Every row comes from one small tree of marks. The marks that hang from a mark follow it in brackets, in alphabetical order. Every link used is in the known rows. Which tree was each row made from?
Known rows
B{C{A K} E}: [  0 -14 -22  14 -10  -6  -1  -8  -4  -6  12   8  -7  -8 -17 -35 -12  29
  21 -19  -6  24   8]
V{E}: [  2  -7 -17  17 -22 -10 -16   6   7 -10  15 -11 -28 -11   4   1  18  -1
  14  -5   3  -5  14]
E{B C{A} K V}: [ -7   1  12 -28  25  22   5  -2  -1  17 -12  -4  34 -10   4  -6 -24   4
 -10  -5  12  -3 -28]
A{E{B C V}}: [ 20  15  14  -7  28   5  21  -8   0  -4  -4   9  12  14   3  11  -1  -9
  -3  22  15  -6 -37]
A{C{E{B K V}}}: [-13   9  -3 -18   3   1   4 -11 -11   9 -14   0   7  -9 -11  12  -7  -7
  -6 -15  20  -4 -13]
E{B K V}: [ -6   5  20 -18   6   5  -6 -12   3   3 -15 -15   8  -7   3   6 -10   3
  -6 -10  29  -8 -13]
C{K}: [-11 -14 -11  27 -19 -12 -16  -2  -1  -4   4 -13  -5  -7   5 -14   9   6
   5 -10  -8  -9  23]
K{C{A{E}}}: [ 13   0   3  27 -11  -4   4  12   3  -4   2  10  -1  18  -4  12  18 -14
   5  33 -30   7  17]
C{A{E{B K V}}}: [  1  24  18 -18  31  10   7 -14   5   4 -15   2  28   2  -9   6  -5   1
   9   8   3   0 -21]
B{C E}: [ 23 -16  -9  21 -29 -18  -6  -9   3 -20   9  -1 -41   3  -8 -10  -8  14
  13 -13  31  21   3]
V{E{B K{C{A}}}}: [-17  -4  -3 -17 -13   9  -9  -1   4  15  -2  -3   8 -16   1  13   7   8
  -3   9 -16   3   9]
E{V}: [  4  -1   8   7  -3   0  -7  11   1 -10   3  -9 -10   4   4  -3   0  -7
   1  -6  15  -4   2]
A{E{B V}}: [ 14  25  20  -3  20   1  11 -13   3 -13  -6   8   3  13  -3  14  10  -7
   8  19  11  -5 -20]
C{A E{B} K}: [-27  13 -16  -4   1   2   8  -9  -9   9   1  15  19 -24  -9 -26  14   7
   6  -3 -38 -11  13]
B{E{C K V}}: [ 23 -16   1  -6   4  -2   0   5  -2   3  -9 -21  -1  -1   2  -6 -38  12
  -3  -9  44   0 -26]
K{C{E{B V}}}: [  0  13   7 -16  -5   3  15   5 -10   3  -1  17  -5   2  -2   9   9 -14
 -17  13  -7  -9  -3]
A{C E{B K V}}: [  2  10  15  -8  17   2   5 -20   0   1 -18  -4  15  12 -11  29  -4  -6
   4   7  24   2 -23]
B{C}: [ 12 -18 -10  26 -26 -16 -13  -7   3 -16  12   0 -34   1  -2  -7   7  -4
   6 -23  21  12  10]
V{E{B}}: [ -6   5  -4  -3 -13   1  -7  -9   8  -8   4  -3 -16 -14   5   8  20   6
   7   6   5  -7   2]
A{E{V}}: [ 21  13   8  16  11  -8   2   2   3 -15   3   0  -8  15  -3   6   8 -13
  12   9  10  -3  -7]
V{E{B C}}: [  3  -4 -13  -6  -5   6   0  -4   4   0   8  -1  -8 -13  11   5   9   2
  -3   8   8  -7 -17]
K{C E}: [  7 -17   7  31 -35 -17  -9  19   9  -9   1  -5 -32  24  16  24  17 -18
 -14  20 -20  -3  42]
B{C{K}}: [ -4 -20 -23  26 -21 -18 -14 -11  -4  -8  15  -1 -18  -7  -5 -20   4   8
   8 -34   5   9  16]
K{C{E}}: [  7 -11 -13  22 -34 -15  -2  13  -8  -2   8   5 -26  -1   1   6  19 -18
 -10   9 -14  -7  26]
E{B}: [ -4   1  15   8 -16  -1  -5  -9   6  -7  -6  -4  -9  -2   7   4  13   2
  -3  10  10  -9   5]

Write each row's tree
[  6   7  14  -9  16   5   9   6   6  -1  -6   4  -3  16  17  13  -5 -11
 -19  13   5 -10 -11] : K{E{B C V}}
[ -5  -4  22 -17  -3   5  -4  -3  -1  10 -14  -9  10   4   6  20  -8  -1
 -19   5  16  -3  -5] : E{B K{C} V}
[ 18   4   7   8  11 -13  -5  -5   2  -8  -6 -15  -2   8  -3  10  -5  -7
  10  -7  23  -4  -8] : A{E{K V}}
[  2  -6 -10  -5  21  13  12  12  -8   8   4  -1  25  -5  -5 -32 -29  23
   8   0  -6   4 -15] : B{E{C{A K} V}}
[ 15  -7   9  -3  -5  -7  -8   0   1  -5 -10 -24  -9  -1  -4  -6 -26  15
   8 -11  39   1  -8] : B{E{K V}}
[-26  24 -10 -23  23  13  15  -3 -15  11   2  18  28 -20 -10 -28   4   6
   6  -8 -30  -9  -3] : C{A E{B V} K}
[-22  -2 -27 -13  12  16   4  -4  -3  15  11   7  25 -25   4 -17   6  17
   6   1 -29  -5  -9] : V{E{B C{A K}}}
[ 27  -4   1   4  19  -8   1  -2  -1  -1  -5 -14   8   9   2   9 -16 -12
   1  -5  28  -5 -27] : A{E{C K V}}
[-27   8   3   6   2   3   0  -5   9   3  -7   6  13  -2   6  -8  12   8
   0  10 -43  -6  28] : C{A K{E{B}}}
[ 29   3   1  13  20  -3  10   7  -1  -8   4   1  -1  16   5   5  -3 -16
   3  11  15  -4 -23] : A{E{C V}}
[-21   3 -30 -10   2   4  -2 -18  -1   4  19  18   3 -22 -11 -21  12  23
  18 -24 -20  16   0] : V{E{B{C{A K}}}}
[  6  -5  13  12 -14  -9  -2  23   6  -7   2  -2 -23  28  15  22   6 -19
 -17  14 -13   0  28] : K{C E{V}}
[ -1 -13 -14 -14  -5   0  -9 -11   4   9  -1 -16   0 -20  11   8  -3   7
  -6  -8  22 -11 -19] : V{E{B C K}}
[ -9 -18 -17   1 -22   0 -18  13   2  10   7 -12  -5 -13   1   8   6   1
   3  -3 -18   5  21] : V{E{K{C{A}}}}
[  0   7  24  -7  -4   1   6  10   6  -3  -8   7 -12  24  15  27   7 -13
 -23  26 -12  -3  13] : K{C E{B V}}
[-12  16  -4  -3  -4   6   8  -4  -2   2  -2  17   3 -18  -6 -12  16  -3
   3   8 -21  -8   6] : C{A E{B}}
[ -8 -20   4  13 -23   0 -15  11   0  10  -5 -12   4  -2   2   5  -1  -4
  -7   1 -12   4  24] : E{K{C{A}}}
[ -4  16  10 -14  16   9   9  -3   8  -6   2  23  -8  12  -2   0  -3  -3
   0  -8  -8  15   0] : K{E{B{C{A}} V}}
[-11   7 -35  -5  12  -2   8   1 -17   2  21  23   3 -15 -19 -39  -2   2
  11 -41 -19  11   2] : B{C{A E{V} K}}
[  4 -16  10   1 -14  -4 -11  11  -2   5  -5 -18  -3   6   5  13  -8  -8
 -15  -6  16  -2  10] : E{K{C} V}
[ -1 -13 -13   5  11   2  -1   8  -9   5   9 -10  14  -2   7 -18 -12   1
  -6 -13   4  -8 -10] : E{C{K} V}
[  5 -10  10 -10  -5   6   1  15  -3   7  -8 -10   7   4  -7  -3 -27  14
   0   7   6  13   1] : B{E{K{C{A}} V}}
[ -3   0  12   5  -2   4   3  30   6   0   2   6  -5  23   8  11   3 -16
 -11  18 -34   6  28] : K{C{A} E{V}}
[ -5  13   9 -19  16  15   8  -8  -1  -3   5  21   3  -2 -11 -15  -4   6
   3 -14   8  18 -16] : E{B{C{A}} V}
[-20  10  -3 -19  20  12   8 -14  -6   4   7  18  21  -8 -12 -27  -7  16
   5 -24  -8  16 -11] : E{B{C{A K}} V}
[ 12   9  21 -11   8  -2   5 -11   0   4 -15  -1  10  18  -1  29  -1  -6
  -8  19  11  -1 -14] : A{E{B K{C} V}}
[ -5   4 -13  27   6  -8   0  -3   1  -3   4   4  14   0  -9 -14  16   3
  23   7 -33  -1  17] : C{A{E} K}
[  8 -25 -26   6 -13  -8 -19   3   2   5   7 -24 -12 -17  10   2  -6   1
   2 -19  20  -7  -4] : V{E{C K}}
[-10  12  24 -13   6  13  11  15   7   4  -5  15   6  20   9  16   4  -9
 -16  29 -32   3  14] : K{C{A} E{B V}}
